In the rows, zero is written as 128.
Known rows, with every step that occurs:
koneg/gofegu/dazep/zakeg: [171 127  78 145  94 173 134 149 149 152 125 154 132 116 130  89  98 102
 101  57 113 122 185 126 126 137 151  95 116  99  69  98 167 128 116 195
 108 130  68 163 133  96  95  75 145 149 128 123  97 160]
ruma/domuz/zogu/dazep/zakeg: [164 119  76 119 204 176 130 179 137 128 105 155 150 145 144 113  99  90
 125  94  97 106 168 129 160 138 164  78  73  82  74 123 169 124 106 165
 166 133 115 163 112 150 104  85 155 123 102  80 109 134]
domuz/zakeg/dazep/ruma: [170  84 114  93 130 142 129 138 135 120 123 182 129  95 139  74 105  81
 110  83 123 127 151 123 106 136 128  64 153 143  70  86 162 111 133 159
 139 171 146 165 163  99 110  79 104 156 139 102  96 155]
zogu/dazep/ruma/domuz/zakeg: [176  94  98  59 182 150 116 154 144  96  86 153 153 100 129 134  89 103
 147 108 103 114 169 145 115 145 135  38 120 141  71  92 157 153 129 149
 137 143 131 188 151 151 126  88 135 124  98  68 123 142]
zakeg/dazep/ruma: [159  99 117 107 136 156 126 147 153 132 129 168 133 115 147  75 118  69
 100  69 119 132 143 134 108 142 124  66 136 118  77  84 168 116 120 157
 134 171 140 146 149  89 107  93 115 145 137  92  91 142]
koneg/ruma/musu/zogu/dazep: [139 176  75  74 109 164 145 150 192 119  74 103 146 122 153 148 104 104
 128 128  94 178 145  73 111 175 139  65 112  67  60 108 157 141 134 172
 131 136  88 160 122 111 115  88 162  90 160  52  96 133]
koneg/gofegu/musu/zogu/dazep: [156 129  85 125 108 179 118 136 185 145 107  76 160 144 103 118 132 117
 107  95 140 135 131  93 112 154 150 119 120  83  48  84 162 139 123 200
 126 143  76 177 119 104 101  85 141 100 132  92 128 124]
zakeg/dazep/ruma/domuz/gofegu/musu/zogu: [ 99 129 123  97 114 166 116 148 145 108 139 136 171 168  89  92 125 105
 114  93 117 136 133 138 125 133 128 110 118 108  56 107 168 107 105 195
 147 179 179 172 116  95 104 108 147 127  74 105 153 145]
koneg/gofegu/musu: [166 116  98 125 104 162 111 122 186 139 106 116 162 149 139  80 121 113
 128  74 140 121 127  98 129 139 139  92 139 119  49  84 146 114 135 191
 115 150  94 160 146 109 113  89 111 132 145 113 121 143]
koneg/zakeg: [164 126 129 113 157 155 140 129 172 143 110 159 161 135 195  63 120 104
 128  60 103 123 162 105 105 136 116  58 116 112  67 101 157  76 130 181
 156 155 105 149 110 122 116  92 135 125 144 102  79 129]
gofegu/dazep/ruma/domuz: [167 115 117  74 133 171 123 148 161  95 114 154 153 120 115 113  97 103
 129  72  99 130 179 149 110 148 136  70 113 116  80  93 159 137 117 174
 128 139 119 164 144 128 136 118 154 135  90  73 123 157]
ruma/domuz/gofegu: [139 155 117  96 169 159 132 144 144 100  91 167 167 162 163  99 103 130
 166  81  92 131 158  99 145 109 122  62  99 130  65 105 155 120 113 173
 130 158 138 162 112 150 139 107 154 141  95  94 126 147]
musu/zogu/dazep/ruma/domuz/gofegu: [133 135  95  87 159 171 121 177 146  94  89 133 169 138 106 147 106 126
 125 109 106 142 168 136 112 132 133  84  97 104  78  98 170 159 102 166
 136 157 138 183 111 141 123 108 179 122  75  81 133 128]
domuz/gofegu: [155 140 107 116 147 155 140 141 152 116  85 163 156 149 172  93 124 122
 137  70 109 142 156  91 132 106 131  81 122 121  67 106 148 107 124 165
 124 159 113 147 126 132 143 102 144 154 129 117  92 140]
koneg/zogu/dazep/ruma/musu/zakeg: [182 103  97  61 105 136 107 172 172 108  68 143 120  75 128 142 129  84
 145  89 107 118 131 144  97 161 130  49 145  90 102  51 137 186 131 145
  94 126 129 159 172  93 113  96 144 137 139  50  86 138]
domuz/zogu/dazep: [195  99  90 110 180 170 131 157 165 118  92 129 138 139 148 102 128 101
 118  87 118 138 154  97 126 134 170  90 114  81  76 111 156 126 124 152
 156 144  92 147 129 149 134 103 146 118 142  86  84 121]
koneg/zogu/dazep/gofegu/musu: [178  62  82 114 135 146 146 112 205 123  94 122 161 140 154 112 143  91
 117  86 128 117 118 117 120 143 143  77 127  65  71  64 128 112 161 170
 111 164 102 176 134 120 146 139 132 114  99  49 127 116]
domuz/gofegu/dazep/ruma: [165 103 108  86 109 164 130 148 155 100  97 163 146 130 120 108 118 115
 116  61 107 150 181 147 108 119 150  91 142 115  83 100 146 127 122 165
 117 150 105 147 142 124 150 117 157 161 107 126  92 155]
domuz/zakeg/dazep: [166 113 116 105 140 148 148 115 129 127 133 172 132 112 162  67 110  95
 123  77 108 134 154  86 123 129 132  74 135 135  50  92 165  94 130 171
 144 164 127 158 144 104 117  69 111 141 145  94 102 154]
zakeg/dazep/gofegu/musu: [153  75 129 120 126 158 152  89 190 121 132 140 151 158 168  57 126  82
  91  73 118 127 104 112 132 154 118  83 135  96  53  85 153  81 145 171
 139 181 136 162 122  89 120 119 109 122 130  81 119 127]
ruma/musu/zakeg: [172 143 129  81 108 142 122 137 166 104  81 147 138 114 172 105 118 102
 151  75  92 127 127  98 126 164 114  66 140 119  79  82 151 139 124 155
 117 120 123 149 150 101 113  81 132 137 182  78  77 132]
ruma/musu/zogu/dazep/gofegu: [165 120 101 102 115 165 137 136 190 106  83 119 157 131 172 135 114 114
  94 120  99 156 126  86 101 173 121  68 115  66  85  95 161 141 128 153
 126 142 111 186 110 106 108 114 159  98 146  40  98 123]
domuz/zogu: [189 110  95 116 155 161 128 149 163 119 100 146 152 152 162  82 129 101
 121  79 125 138 150  83 132 120 160  96 120 102  76 114 161  94 128 158
 152 157 108 144 140 137 136 100 137 151 150 103  83 132]
zakeg/dazep/ruma/domuz/gofegu: [120 122 132  83 157 162 121 156 132 101 118 183 140 140 131  83  98 101
 130  84  99 126 144 142 129 124 121  56 115 130  75  93 164 130 102 165
 134 176 171 161 124 115 113 100 143 146  84  94 125 158]
ruma/domuz: [154 146 111 100 171 162 130 140 156 111 105 152 164 141 168  99  99 111
 158  79  99 121 152 100 136 133 124  55  91 124  65  97 162 116 118 174
 133 148 121 162 127 136 130 103 137 131 111  66 123 139]
ruma/musu: [165 148 113  93 117 150 118 145 169 121  91 153 160 129 185  91 114 109
 137  83  97 143 133  89 123 148 119  50 127 110  81 101 143 120 123 165
 120 126 117 140 150 106 112  96 131 127 167  81  79 152]
musu/zakeg/dazep/ruma: [166  92 134  97 124 155 135 139 149 119 115 161 110  99 130  81 121  62
 113  60 117 112 134 143 110 157 121  79 147 128  71  65 178 137 125 150
 130 159 149 156 149  78 107  78 117 159 149  90  80 126]
musu/zakeg/dazep/gofegu: [169  86 140 116 136 155 168 100 170 106 112 159 114 118 172  75 111  77
 110  69 108 115 122 108 125 160 110  74 141 111  68  65 181 124 141 147
 130 174 138 176 115  84 122  94 127 147 150  59  96 117]
ruma/dazep/zakeg: [164 137  93 152 120 161 142 155 113 169 123 164 146 103 165  79  99  84
 108  76 102 126 182 138 143 155 115  79 112  81  73 127 176  97 123 185
 141 140  83 165 131 106 108  59 134 156 130 131  88 148]
dazep/zakeg: [165 133  80 147 154 153 146 153 145 157 110 171 159 126 180  89 111  84
 113  63 105 117 163 120 141 131 132  77 103 108  69 108 162  92 122 169
 131 136 108 154 137 104 101  76 128 161 142 113  83 134]
ruma/musu/zakeg/dazep/gofegu: [159 103 150  92 101 150 144 107 173  94 102 162 118 117 185  80 104  88
 113  85  91 130 103 103 125 182  98  53 148 104  79  68 167 140 135 143
 125 159 147 170 127  70 100  97 127 130 167  52  87 137]

Rows:
[147 130  64 150 138 169 145 154 165 166 124 107 180 142 119 117 134  88
  90  81 115 120 154 127 137 151 149 132  91  71  48 108 170 100 122 194
 146 129  93 167 119  99  87  87 142 112 129 104 110 107] : gofegu/musu/zogu/dazep/zakeg
[184  82 100 114 173 160 160 118 185 115  80 138 147 131 188 118 108 100
 109  86 111 129 142 111 117 154 129  57 119  90  74  83 155 132 143 139
 127 159  97 180 110 134 134 118 143 119 130  57  97 111] : zogu/dazep/gofegu
[172 109  81 110 140 166 124 169 160 130  99 119 156 111 117 142 127  92
  97  94 126 144 159 128  89 152 140  90 115  94  81  90 174 142 121 157
 131 145 107 171 137 115 112  97 155 129 128  76  96 115] : musu/zogu/dazep/ruma
[139 138  93 116 130 159 138 137 168 126  98 100 178 166 112 120 149 122
 113  88 117 148 142 102 128 127 150 131 109  82  46 105 156 113 121 189
 145 148 104 162 106 127 129 107 162 106 113 110 120 117] : domuz/gofegu/musu/zogu/dazep
[154 142  60 154 155 172 152 168 140 162 114 132 162 124 139 128 121  91
  92  88 105 130 172 114 118 146 142 110  82  73  64 106 186 117 110 179
 141 129  92 169 112 103  85  77 151 127 129  88  91 113] : musu/zogu/dazep/zakeg
[169 105 105  72 156 146 113 146 141  92  97 175 163 112 137 110  90 102
 149 100 112 117 164 132 121 135 127  47 131 166  75  95 158 122 130 158
 132 154 152 183 163 141 130  87 125 158 106  88 124 149] : dazep/ruma/domuz/zakeg
[172 127  85 134 124 163 150 141 146 150 127 165 148 120 147  92 110  92
 106  51  90 129 191 134 130 136 146  99 102  90  68 107 164  99 122 185
 129 123  82 153 133 107 115  92 145 145 126 109  84 146] : gofegu/dazep/zakeg
[130 115 122  74 140 153 108 153 162  94  90 148 187 166 123 101 112 114
 148  82 113 119 137 150 144 121 125  77 124 139  64 109 136 121 126 173
 134 158 159 165 142 137 138 120 137 147  85 120 139 144] : dazep/ruma/domuz/gofegu/musu
[153 113 130  80 105 147 101 155 158 122 117 168 135 110 158  78 110  78
 102  85  99 141 121 127 105 159 115  41 145 108  87  91 152 135 116 155
 126 153 147 137 160  74  89  91 118 132 158  85  77 163] : zakeg/dazep/ruma/musu
[183 112 134  53  70 151 111 144 172  88  88 148 123  91 116 114 113  96
 125  67  93 138 156 152 104 172 128  74 154 110  91  77 148 162 124 153
 108 115 118 150 168  93 119  99 149 145 161  88  73 153] : gofegu/dazep/ruma/musu/zakeg
[171  76 120 109 136 148 166  93 156 105 124 179 131 119 183  68 101  90
 102  93 112 130 137  89 118 140 123  59 143 130  60  88 164  94 148 156
 138 186 135 184 130 102 122  93 116 143 138  75 108 146] : domuz/zakeg/dazep/gofegu
[143 147 127  82 137 171 141 135 144  93 103 157 158 153 131 104  98 135
 153  72  82 143 185 114 138 119 139  86 102 109  59 106 154 124 110 188
 132 145 107 160 109 148 153 121 171 129  80  92 130 165] : ruma/domuz/gofegu/dazep
[170 124  71 136 177 162 150 160 148 158 101 155 147 121 162 110 109  85
 113  71 100 114 167 132 136 144 138  74  95  90  69 102 164 124 120 161
 138 128  86 159 124 118  98  79 139 130 131  94  80 123] : zogu/dazep/zakeg
[179 110  71 115 157 148 141 148 164 139  92 140 145 111 154 114 138  91
 139  82 114 125 156 101 107 123 151  65 108  74  73  69 142 133 138 171
 110 146  87 154 142 122 132 108 143 122 113  51 101 129] : koneg/zogu/dazep
[142 127 115  82 159 156 113 166 147  92  84 171 166 148 144 110 100 113
 145  87 102 123 155 139 132 120 124  53 118 145  85 102 150 134 115 158
 129 159 158 167 136 143 138 110 151 161  87 104 118 150] : dazep/ruma/domuz/gofegu
[163  66 123 103 120 147 157  77 175 110 132 152 156 139 162  56 118  87
 101  86 122 125 116 104 134 146 126  78 155 119  47  89 150  77 156 172
 145 182 139 181 140  96 126 101 102 131 135  87 123 139] : domuz/zakeg/dazep/gofegu/musu
[163 114  85  78 159 159 123 164 140  99 101 134 165 105 101 151  97 106
 128 120 111 130 172 122 103 147 139  74 105 125  67  95 177 145 120 162
 140 147 137 201 137 136 114  85 155 125  94  64 133 131] : musu/zogu/dazep/ruma/domuz/zakeg
[141 135 118  96  77 161 109 163 152 128 134 146 146 116 136  94 123  85
  84 102 105 155 128 108  91 163 116  76 137  95  82  94 172 129 105 171
 129 155 153 150 147  57  75  90 134 129 157  79  90 157] : zakeg/dazep/ruma/musu/zogu
[182  90  98  93 166 156 124 160 166 126  86 141 149 108 142 126 115  90
 115  81 114 126 153 147 103 148 140  60 129 107  86  85 152 149 127 141
 128 144 105 160 145 127 121  98 135 129 133  81  83 121] : zogu/dazep/ruma
[140 113  90  96 117 181  91 164 180 115 107  89 170 139  73 137 114 114
 116 111 135 122 136 138 111 161 144  98 116 102  62  82 165 163 111 193
 128 148 119 192 131 113  94  95 150 106  87  76 156 135] : koneg/gofegu/musu/zogu/dazep/ruma/domuz
[149 139  88 130 125 164 157 145 135 130 112 175 150 138 139  92 114 114
 111  52  87 140 199 135 141 111 149 106 110  93  65 117 152 103 113 188
 126 135  91 147 119 114 125  94 160 158 110 138  88 154] : domuz/gofegu/dazep/zakeg
[181  96 121 127 114 164 152 112 152 121 102 149 145 116 186  83  97  98
 104  94 119 144 152 109 126 163 101  61 143  87  83 110 168 103 144 165
 131 168  90 187 115 123 147 103 140 142 130  83 104 139] : ruma/dazep/gofegu
[155 125 124  60  73 155 104 154 158  87  86 165 148 122 132 108 112 124
 117  85  88 161 166 141 108 138 136  69 149 104  94 108 129 146 118 158
 112 134 116 138 150 110 133 115 162 142 128 120  79 174] : domuz/gofegu/dazep/ruma/musu
[203  65  98 109 176 170 148 134 187 100  81 134 142 146 171 105 115  99
  97 100 123 138 138  98 125 143 162  75 126  73  88 103 159 119 138 133
 151 168 104 173 114 147 138 124 152 124 133  66  94 114] : domuz/zogu/dazep/gofegu
[198  86 117  56 129 150  96 178 174  84  67 131 120 105 124 125 124  90
 120 103 113 126 131 141 121 173 156  73 150  97 108  91 150 180 117 128
 143 126 130 151 159 120 110  88 145 132 171  79  66 129] : domuz/zogu/dazep/ruma/musu/zakeg
[189  91 105  68 139 155  89 182 173  99  78 141 144 120 141 118 123  96
 108 109 112 145 138 130 110 156 161  61 137  87 104 109 136 156 123 133
 142 135 124 140 161 128 109 102 142 123 158  88  70 146] : domuz/zogu/dazep/ruma/musu
[145 117 100  88 143 170 110 159 175 117 110  99 183 144  85 139 122 100
 120 100 119 126 140 147 116 162 138 100 100  97  65  95 166 134 120 182
 148 138 133 186 130 125 111 111 150 101  90  68 146 119] : gofegu/musu/zogu/dazep/ruma/domuz
[170 114 119 102 122 149 137 115 182 120  98 117 154 139 135  86 140  93
 146  57 126 108 128 113 144 151 125 109 135 125  53  78 156 107 142 173
 135 133 115 154 144 112 129  90 117 143 156 102 100 111] : gofegu/musu/zakeg
[179  65 124  77 170 165 141 121 199  72  82 106 150 160 121 113 116  95
 136 100 117 102 118 131 162 166 150 101 118  89  68  84 159 143 141 151
 163 155 136 193 109 153 143 125 147 109 110  50 139  99] : ruma/domuz/zogu/dazep/gofegu/musu/zakeg
[172 126 112 101 174 169 119 155 153 100 106 147 160 163 154  92 109 110
 148  90 109 126 156  89 145 123 152  78 101 110  73 115 164 104 115 167
 156 153 135 158 132 151 134 110 146 139 113  75 120 139] : ruma/domuz/zogu
